Each row comes from the steps of one path. Every step used is in the known rows, and no mark comes twice. Write the path behind each row, first mark first.
Known rows
e > w: [ 10.8  -8.0   3.0  35.2  18.7 -20.2 -25.6  12.6  -8.0  -0.5  36.8  -0.9
 -14.3  20.5  -9.4 -47.0  44.8  -5.5 -17.3 -38.6  14.0  -6.6  12.9 -10.2
 -18.4 -18.7  -3.4  18.7 -70.3]
x > w: [ 21.4  -7.0   1.7  38.7   8.1 -14.9 -41.7   5.6 -30.9   4.6  13.9  -2.8
  13.0  44.2  -0.7 -50.7  33.8  -7.8 -33.7 -46.0   8.5 -10.4  11.4 -11.3
 -23.7  -2.0  -8.6  22.7 -71.2]
u > z > x > w > d: [ 24.9   3.2  -4.6  47.9   1.6 -33.4 -23.5 -10.2  40.7  -3.1   1.3 -11.0
 -12.6  22.4   7.5 -40.0  24.2 -37.4 -22.8 -45.1  -5.7  -4.9   8.7 -12.5
 -56.3  -2.6 -21.6  17.9 -58.5]
w > d > z > x: [ 11.4   6.8   3.2  32.2   6.0 -23.6  -3.5   3.8  14.9   7.5  23.5 -17.5
 -39.1  13.9   4.9 -35.2  20.4  -9.5 -22.3  -7.0   3.3 -17.0   3.0 -16.1
 -40.8 -19.4 -15.7  16.5 -57.8]
l > d > w > k: [ 55.7 -18.1 -11.2  59.5  42.0 -25.6 -18.4   6.4  23.5   9.8  31.2 -13.4
 -24.4  37.2 -15.8 -67.8  34.4 -12.4  -9.0 -48.3  -5.3 -10.1  -3.6  -6.1
  16.8 -20.8  32.5  44.9 -64.3]
k > l: [ 18.9  -4.6   2.7  38.2   0.1  -6.0 -51.6  11.5   4.2  -4.7  26.7 -15.6
 -28.9  45.6  20.8 -39.9  32.6  -9.8 -36.8 -29.2  12.7  -9.7  16.1 -18.8
 -13.7  -1.0 -22.6  27.2 -75.0]
u > z > x: [ 27.0 -10.1  12.5  36.4   6.4 -36.8 -30.4 -18.6  63.4 -15.4  11.4  -8.0
 -30.2  -4.0  -9.7 -14.5  26.0 -33.7 -22.5 -51.1  -3.2  -7.1  17.2 -11.9
 -41.9 -13.8  -9.8  22.0 -59.9]
c > l > d > w > h > z > x: [ 55.1   8.8 -14.0  72.4  32.2 -44.7  -7.8 -21.3  50.3  -2.9  17.2  -7.5
 -25.5  14.1   2.6 -36.6  15.2 -42.6  -4.5 -41.5  -5.4  -9.3  18.3 -13.2
 -29.7  -6.6  13.3  54.3 -56.8]
z > x > w > h: [ 17.7 -19.4  -2.2  43.9  -9.0 -28.9 -29.4  -4.8  17.1 -11.7  12.5  -5.6
 -13.1  30.6 -14.1 -38.1  21.3 -29.2 -37.5 -71.6   3.8  -9.5  10.1 -15.1
 -56.4 -32.7  -6.5   0.6 -61.6]
e > k > w > h: [ 30.8 -15.4  -0.7  34.7   8.5 -27.2 -37.4  14.8  47.6  -7.1  45.2 -10.4
 -41.5  38.0 -42.8 -47.8  21.4 -28.3 -38.4 -49.6  15.6  -7.5   4.1  -6.5
 -23.8 -15.9 -10.9  -8.2 -71.5]
u > z: [ 44.8  -9.2  15.5  36.8  12.1 -30.8 -29.5 -14.8  43.1  -4.4  20.3  -8.4
 -13.3  21.6  -4.9 -28.6  31.1 -20.9 -18.4 -33.6   0.0  -8.0  20.5  -9.4
 -23.4   4.5 -15.0  28.1 -66.1]
d > z > x: [ 12.8   2.5   7.9  27.2   2.4 -25.7 -18.5  -1.1   9.1  -0.1  20.6  -7.4
 -38.8  -0.9  -6.3 -20.4  24.4  -8.2 -25.0 -22.6   9.4 -14.3   8.6 -15.6
 -32.3 -15.3   3.3  24.5 -62.5]
t > u > z > x > w: [ 47.8   4.3  -4.8  49.2  -2.4 -40.3 -50.8 -16.5  15.3 -21.3  -5.5  -7.3
   9.2 -14.7  -8.7 -31.9  27.8 -41.3 -14.0 -58.3  -8.5   1.3  30.9 -18.8
 -42.9  18.2  -1.6  26.4 -56.0]
l > d > z > x: [ 13.2  -9.8   6.4  36.8  22.4 -23.9 -17.7  -9.2   1.7   4.9  25.4  -4.5
 -37.0   5.1  -6.0 -32.7  24.3  -4.1 -10.5 -16.4  -7.6 -12.7   1.6 -17.3
 -19.2 -20.2  25.2  25.9 -57.0]
h > z > x > w > k > e: [ 73.7   4.0 -10.3  54.3  -5.8 -45.2 -18.8 -18.5  47.6   0.5  -4.5 -12.4
 -30.1  12.0 -16.3 -39.2  31.4 -39.2 -51.6 -17.3  -1.0  11.5  -3.6 -11.3
 -15.6   3.4   4.8  16.0 -60.2]
z > x > w: [  3.3 -10.5  -2.3  36.2   2.0 -20.8 -43.2   2.9  -6.4  -3.5   6.6  -1.5
  -5.7  18.9  -6.1 -38.3  29.1 -21.8 -36.5 -67.3   3.3  -8.0   9.2 -14.1
 -40.4 -16.2  -5.3  19.2 -65.0]
c > l: [ 26.0   4.7   5.6  37.2  37.9 -14.9 -35.4   2.4   6.0   0.8  24.0  -5.8
  -4.4  32.3  30.7 -48.0  32.8  -5.7 -36.7 -36.4  11.1 -19.3  22.0 -11.2
 -25.0   2.6 -35.1  33.5 -66.7]
k > l > d: [ 21.4 -20.0   1.6  49.0  21.8  -1.6 -47.6   2.4  -2.4   0.5  29.0 -11.5
 -29.0  49.2  18.5 -55.1  33.8  -7.1 -25.4 -22.9  -5.9  -8.1   8.3 -20.1
  -0.2  -1.2  -1.1  26.3 -70.0]
e > k > l > c: [  7.1 -29.0   2.8  50.8  13.2  -9.2 -46.5  18.6   5.6 -18.7  43.6 -10.0
 -25.1  33.6  -4.8 -40.7  27.3 -26.2 -25.7 -37.1  -2.8  -2.6  25.4 -10.3
 -20.1  -1.7 -16.5  23.8 -76.5]
u > z > x > w: [ 24.0  -3.3   0.6  43.8  -1.8 -37.0 -36.8 -14.8  38.3 -11.5  -0.6  -1.6
  -7.6   7.4  -5.3 -24.0  28.1 -36.9 -24.9 -63.2   1.5  -2.9  14.1 -11.9
 -43.2   0.8  -3.1  27.1 -62.7]
l > d > w > x: [ 23.6 -21.2 -16.9  47.7  41.4 -25.2 -21.5   2.2   4.0   9.5  39.2   3.4
 -15.3  41.6 -11.6 -30.6  28.4 -15.8  -7.2 -63.7  -6.8 -10.0  -0.6  -3.9
 -13.3 -35.4  25.6  41.1 -57.6]
d > w: [ 25.7  -0.5  -4.5  35.9   8.8 -19.0 -34.1  12.9 -10.8   7.1  26.0  -7.7
 -10.2  29.0  -0.5 -33.1  29.2 -10.1 -13.6 -58.8  15.0 -13.3  12.7 -10.2
  -8.7 -11.8  -1.0  50.6 -70.8]
l > c: [ 25.3 -30.5  14.2  42.0  20.7 -10.2 -33.4  -5.4  -9.9 -13.0  39.8   0.5
   0.2  19.3  -6.4 -31.0  29.4  -9.3 -28.3 -41.8 -17.1 -11.6  29.6  -9.8
 -37.8 -24.2 -15.7  29.4 -69.4]
c > l > d > z > x > w > h: [ 31.3   8.8 -13.0  58.5  26.6 -36.4 -11.7 -10.0   5.6  -1.7   9.5   2.3
 -18.3  25.6  25.8 -53.7  19.5 -16.0 -21.0 -30.8   2.1 -13.2   7.6 -19.2
 -39.9  -6.8  13.6  24.4 -53.8]
c > l > d > w > h: [ 46.7  -0.1 -14.6  60.9  45.3 -24.3 -19.0  -3.8  12.4   4.1  28.3  -3.9
 -11.0  42.5  22.7 -57.0  23.3 -16.5  -7.2 -62.1   1.9 -17.2  16.4 -12.8
 -15.3 -17.7   2.2  47.1 -60.2]
t > u > z > x > w > d: [ 46.7  11.5 -10.1  54.0   2.5 -37.7 -36.5 -14.5  18.6 -15.4  -2.0 -16.9
   2.8  -0.6  -2.0 -47.7  24.4 -42.7 -12.2 -41.7 -16.1  -0.8  26.8 -20.0
 -55.4  13.7 -20.1  16.5 -52.3]
u > z > x > w > h: [ 40.0 -11.4   0.4  49.1 -12.6 -47.0 -25.9 -22.2  62.2 -16.9   5.1  -4.7
 -15.3  19.2 -14.4 -26.3  20.9 -44.2 -25.8 -64.6   1.6  -2.2  15.4 -12.9
 -56.6 -17.3  -6.0   7.5 -58.9]

Write each row's path
[ 51.3   2.3  -3.1  44.7 -13.7 -49.9  -6.0 -22.2  55.5 -10.4  21.0  -5.8
 -50.0  -3.3 -27.7 -16.2  30.8 -40.5 -28.1 -20.2   5.5  14.0  10.1 -15.5
 -39.5 -22.5  -1.3  -0.6 -56.9]
k > e > w > h > z > x
[ 29.0  17.9  -6.2  39.7   1.6 -19.9 -10.8  13.4 -37.6  20.5  15.4 -12.0
   0.3  54.0  16.2 -58.7  25.8   1.4 -23.1   4.6  11.4 -14.1   4.4 -14.7
 -25.7   9.5 -13.6  21.4 -65.6]
x > w > d > z
[ 46.8 -17.1 -15.5  70.1  25.2 -13.3 -37.4  10.2  13.7   0.4  15.4 -14.2
 -23.0  64.7  11.4 -83.9  40.0 -14.4 -35.3 -29.1  -3.0  -2.3  -2.7 -15.7
  13.1   2.8  16.6  23.3 -71.8]
x > w > k > l > d
[ 67.9  -1.5   9.8  42.7  10.2 -31.0 -46.8 -18.2  17.4 -14.5  16.2 -14.7
   3.2  -0.2 -14.7 -35.4  31.3 -27.5  -8.6 -28.8  -8.5  -4.8  36.8 -17.0
 -21.2  18.3 -11.9  25.2 -59.2]
t > u > z
[  7.7  -9.5 -16.2  56.2  -2.5 -30.6 -21.1  13.7  14.6  -3.6  18.2 -10.9
 -48.0  41.2  -9.1 -55.8  16.9 -31.6 -14.5 -25.4  10.4   1.0  -4.6 -18.7
 -14.2   0.4  28.8   5.3 -63.3]
e > k > l > d > z > x > w > h
[ 52.9   0.3  -2.5  55.2 -11.7 -45.6  -9.2 -13.8  50.8  -8.1  19.1 -13.7
 -29.9  12.1 -33.3 -15.3  13.4 -44.0 -11.9 -43.7   7.6  -6.7  15.8 -12.2
 -36.9 -17.5   8.6  39.2 -62.3]
d > w > h > z > x
[ 45.9 -22.0 -11.4  71.6   4.3 -14.1 -40.7  10.5  10.2 -17.4  23.4  -8.5
 -13.9  46.1  17.4 -59.4  37.2 -19.5 -43.4 -40.7  -6.0  -0.8  17.8 -13.1
 -18.6  -6.9  -4.4  31.8 -77.4]
x > w > k > l > c
[  5.9   4.2 -14.9  54.4  -0.4 -18.7 -38.5   5.8 -19.3   3.5   6.4  -2.4
 -35.7  28.0  23.0 -43.2  27.4 -11.3 -20.5 -18.3   5.7  -2.5  -1.3 -24.3
 -14.9   7.1  24.7  34.9 -66.2]
k > l > d > z > x > w
[ 25.5   1.4  -3.7  39.9 -17.9 -37.5 -11.3  -4.3   5.8  -3.1  12.0  -3.7
 -22.6  23.5 -11.0 -30.9  18.4 -18.6 -27.9 -32.6  14.6 -10.5   6.4 -17.2
 -46.5 -21.2   6.4   8.9 -60.8]
d > z > x > w > h
[ 56.3  -1.3   7.0  55.3   1.9 -40.7  -3.6  -9.5  27.5  -7.7  37.0  -7.7
 -18.7  29.7 -35.4 -39.6  34.0 -30.4 -11.5  -3.0   9.6  -1.6  20.5  -9.1
 -26.9  -7.5   1.8  12.5 -67.5]
e > w > h > z
[ 59.5   1.2 -18.2  64.5  64.3 -25.9 -16.9   6.6  31.6   6.5  25.2 -10.7
 -20.5  37.3  16.8 -75.1  34.6 -12.0 -13.9 -47.8  -0.1 -15.1   4.2  -5.9
  14.4  -7.7  13.8  57.2 -63.5]
c > l > d > w > k
[ 47.7 -12.8  13.2  48.5  -4.2 -40.2 -14.6 -25.8  57.8 -14.7  21.2 -15.3
 -29.3  15.3 -35.4 -22.5  17.2 -43.4 -29.5 -22.2  -3.4  -8.1  19.1 -12.7
 -49.6 -19.1  -7.7   9.2 -59.8]
w > h > z > x
[ 38.5   1.0  -6.8  47.7   2.3 -38.6 -10.0   9.2  21.5  -0.3   8.6 -11.4
 -31.1  14.7  -7.6 -49.0  30.7 -14.7 -33.9 -23.6  12.1  -9.1  -5.4 -10.1
 -17.0  -9.6  19.2  19.3 -63.7]
d > z > x > w > k
[ 41.8 -12.3  -2.2  48.6  29.7 -28.6 -13.3  16.9  30.5  -5.2  38.9 -11.0
 -28.0  28.2 -23.1 -66.0  49.8 -11.7 -25.4 -30.9  10.3  -6.1   2.4  -4.6
  -6.9 -24.3   6.6  12.5 -70.0]
e > w > k
[ 68.8 -15.1 -18.7  51.0  28.7 -26.3 -19.9  -3.3  26.5  14.2  23.8 -12.5
 -38.7  30.6  -6.1 -56.2  36.0  -8.8 -20.6 -44.5  -6.5   3.2 -10.8 -10.7
  24.4 -16.5  27.5  34.9 -58.8]
l > d > w > k > e
[ 38.2  21.9  -6.1  34.7   1.1 -18.5 -17.5  14.6   7.1  17.4  35.3 -12.8
 -45.3  31.1  12.3 -42.1  22.9   0.0 -32.7   6.7  14.1 -14.3  -3.0 -14.3
 -27.9   0.2 -17.8  19.5 -71.4]
k > w > d > z
[  4.9  -5.1  -8.8  41.7   7.7 -18.1 -27.7   4.4  -2.3   1.3   8.4 -12.8
 -10.3  33.5   4.4 -53.0  25.6 -22.3 -35.9 -50.0  -2.7 -11.1   4.1 -14.2
 -53.9 -19.0 -21.9  12.6 -61.2]
z > x > w > d
[ 54.4  -9.8  -3.6  57.8   8.3 -46.6 -22.5  -9.8  79.3 -13.6   0.2 -10.2
 -22.9  13.5 -14.6 -45.2  33.0 -40.9 -32.7 -56.1  -0.6  -2.4   3.8  -6.6
 -27.4  -7.5   6.1  20.3 -61.6]
u > z > x > w > k
[ 39.6 -17.0 -13.5  68.0  37.0 -16.6 -24.1  16.1  32.7  -5.2  38.1 -13.1
 -51.2  44.3   0.7 -78.6  51.9 -12.4 -19.1 -20.0   1.7   1.4  -0.7 -13.1
  16.3 -14.1  24.2  20.1 -72.0]
e > w > k > l > d
[ 27.7 -12.4  -5.6  51.0   4.0 -34.3 -10.5 -12.3   0.2   1.2  15.9   0.8
 -21.9  27.0 -12.2 -46.2  18.9 -16.6 -16.0 -29.7  -4.2  -9.4   0.1 -19.2
 -34.8 -21.4  29.2   9.8 -55.2]
l > d > z > x > w > h
[ 35.3  -0.9  -5.0  36.5  12.8 -10.5 -38.0  11.2  17.4   7.9  35.2 -12.6
 -37.9  38.5   6.4 -50.0  26.9 -10.0 -43.0 -28.1   3.5 -13.8   3.0 -13.5
 -36.8 -12.6 -31.9  12.3 -71.7]
k > w > d
[ 19.3  -5.0  -5.6  31.3  21.2 -15.8 -35.8  25.2  25.9   7.7  42.1 -17.6
 -39.4  40.6 -20.7 -61.8  24.6 -21.4 -34.8 -29.1   8.9  -9.2  -3.0  -5.9
 -22.8  -2.7 -24.1   0.8 -72.3]
e > k > w > d
[ 31.2  -7.4   9.3  37.6  29.0 -17.5 -13.9  -4.9 -21.9  15.5  31.8  -4.0
 -17.4  29.2  -3.7 -47.9  29.1   7.1  -9.6   0.4  -3.9 -14.2   4.4 -14.8
  -2.4  -5.5  19.8  27.6 -63.1]
l > d > z
[ 29.2   4.7   2.9  50.4  -3.3 -34.5 -28.8 -10.7   4.0  -4.5   2.2  -5.4
  -1.0  15.5 -14.3 -30.5  25.9 -36.2 -32.8 -26.7   0.7  -4.0  14.1 -12.0
 -33.1   7.8   1.6  30.9 -66.6]
h > z > x > w
[ 74.7  -3.1  -9.2  61.9   6.7 -48.9 -36.2 -14.3  56.7 -25.2  -6.2 -17.7
  -6.1 -10.6 -22.5 -51.5  33.1 -46.4 -21.6 -51.0 -11.1   1.9  21.4 -14.3
 -25.5   8.1   7.4  19.0 -55.0]
t > u > z > x > w > k
[ 22.6  -5.3 -14.4  61.1 -11.7 -26.0 -25.1  -1.9   6.9  -4.4  12.5  -7.1
 -41.7  39.8  12.2 -44.0  20.5 -19.2 -21.6 -27.3   5.8  -3.8   0.1 -25.6
 -29.6  -9.6  23.6  16.4 -62.1]
k > l > d > z > x > w > h
[ 50.0 -10.8  -5.2  51.1  17.5 -23.9 -26.8   9.4  11.2   0.7  14.2 -12.6
  -3.2  48.7 -10.9 -70.4  39.2 -13.8 -41.4 -38.7   5.0  -9.4   0.7  -6.3
  -7.3  -7.5   2.8  16.5 -69.7]
x > w > k
[ 28.4   6.0 -10.6  32.6   8.6 -19.1 -15.8   6.8  -4.2  13.4  32.4 -10.0
 -29.8  32.8  11.5 -51.0  42.4  -5.6 -27.7 -17.8   6.4   5.7   1.6 -13.9
 -27.6 -18.5 -26.9   1.3 -61.1]
k > e > w > d
[ 19.4   8.2  -0.8  44.4  46.0 -26.9 -16.6  -8.3  11.2   3.8  19.4  -1.3
 -32.7   2.3  29.2 -42.2  25.2  -5.3 -16.2 -19.1  -1.6 -16.8   9.2 -16.9
 -26.6  -2.4   6.1  40.0 -55.9]
c > l > d > z > x
[ 67.8 -15.3   0.1  33.8  12.2 -23.9 -25.2  -4.3  40.7   3.8  23.0 -17.3
 -35.9  29.8  -6.4 -48.1  38.3  -8.7 -50.4 -27.6   2.0   0.1  -1.7 -11.1
   0.7 -17.5 -11.1   3.4 -62.8]
w > k > e
[ 57.2  -0.2   1.9  50.1 -12.0 -42.2 -28.9 -16.8  75.9 -13.7  24.8  -9.9
 -53.4   6.4 -32.7 -16.1  15.1 -45.0 -42.9 -28.3   2.6  -5.3  10.2 -14.7
 -49.5 -15.8  -4.5  10.6 -67.2]
k > w > h > z > x
[ 17.8 -10.8   0.0  27.4  19.9 -18.8 -47.8  21.6  23.6   0.9  37.3  -6.2
 -36.5  23.9 -28.8 -47.0  28.9 -20.2 -36.9 -45.1  16.4  -7.7   2.1  -5.2
 -11.9  -1.6  -7.9  11.1 -77.4]
e > k > w
[ 22.3  -5.0 -15.8  37.8  21.2 -26.9 -22.9  11.3   8.1   3.4  36.2  -0.8
 -18.9  38.0 -10.6 -14.6  27.4 -18.1 -18.3 -68.7  11.0 -12.1   5.4  -2.9
 -23.0 -35.1   1.2  40.9 -61.7]
d > w > x
[ 22.1  -0.3  -5.2  43.4  11.9 -11.2 -27.4   8.8 -25.5  12.8  16.9 -12.3
  10.9  60.2   9.1 -66.7  29.3  -9.7 -32.4 -28.7   0.6 -12.0   8.2 -12.5
 -35.4  -4.1 -26.0  13.3 -66.8]
x > w > d
[ 42.3  11.8 -17.3  66.0  47.9 -37.0  -7.7  -0.1  24.0   3.9   5.8  -3.3
 -26.2  18.6  22.3 -72.1  31.7 -14.0 -26.7 -20.1  -0.3 -13.0  -3.8 -12.0
  -9.8   3.4  23.1  37.0 -57.6]
c > l > d > z > x > w > k
[ 42.0  -8.5  -6.2  33.8  -5.7 -31.0 -17.0  -6.1  18.7  -2.3  35.6  -2.2
 -34.9  26.6 -10.6 -36.2  39.0 -12.1 -30.1 -40.0  13.8   6.9   7.5 -15.2
 -29.4 -34.0  -9.5  -9.5 -61.8]
k > e > w > h
[ 51.2   2.2 -18.0  57.7   4.8 -19.4 -34.4  24.4  34.9  -1.7  22.9 -23.5
 -46.5  44.7  13.6 -52.4  34.7 -16.1 -27.7 -45.5  21.7  -7.4   3.8 -11.5
  14.5  -6.5   2.9  50.0 -75.8]
d > w > k > l
[ 70.3   6.7  -0.2  45.7 -10.4 -43.7  -6.5 -17.3  30.7   0.0  29.5  -5.9
 -31.8  25.6 -24.8 -29.8  35.1 -27.5 -24.8   0.5   8.3  12.5  12.6 -13.3
 -22.8  -6.0  -3.6   0.7 -62.6]
k > e > w > h > z
[ 39.3  -9.2 -10.5  57.4  26.4 -34.9  -7.4  -1.2  16.0   4.3  10.1  -7.8
 -28.8  19.2 -11.6 -63.2  31.0 -12.7 -22.2 -21.2  -5.9  -7.7 -11.5 -12.1
  -4.7 -11.7  41.4  21.8 -58.5]
l > d > z > x > w > k
[ 14.2  21.1 -15.0  28.1  -4.2 -32.5   4.7   7.0   9.4  10.7  23.7  -8.5
 -61.6  -0.2  14.4 -30.0  33.6  -8.1 -19.2  -2.6  12.8   5.7  -4.6 -19.0
 -37.4 -22.2  -8.5   5.3 -54.3]
k > e > w > d > z > x
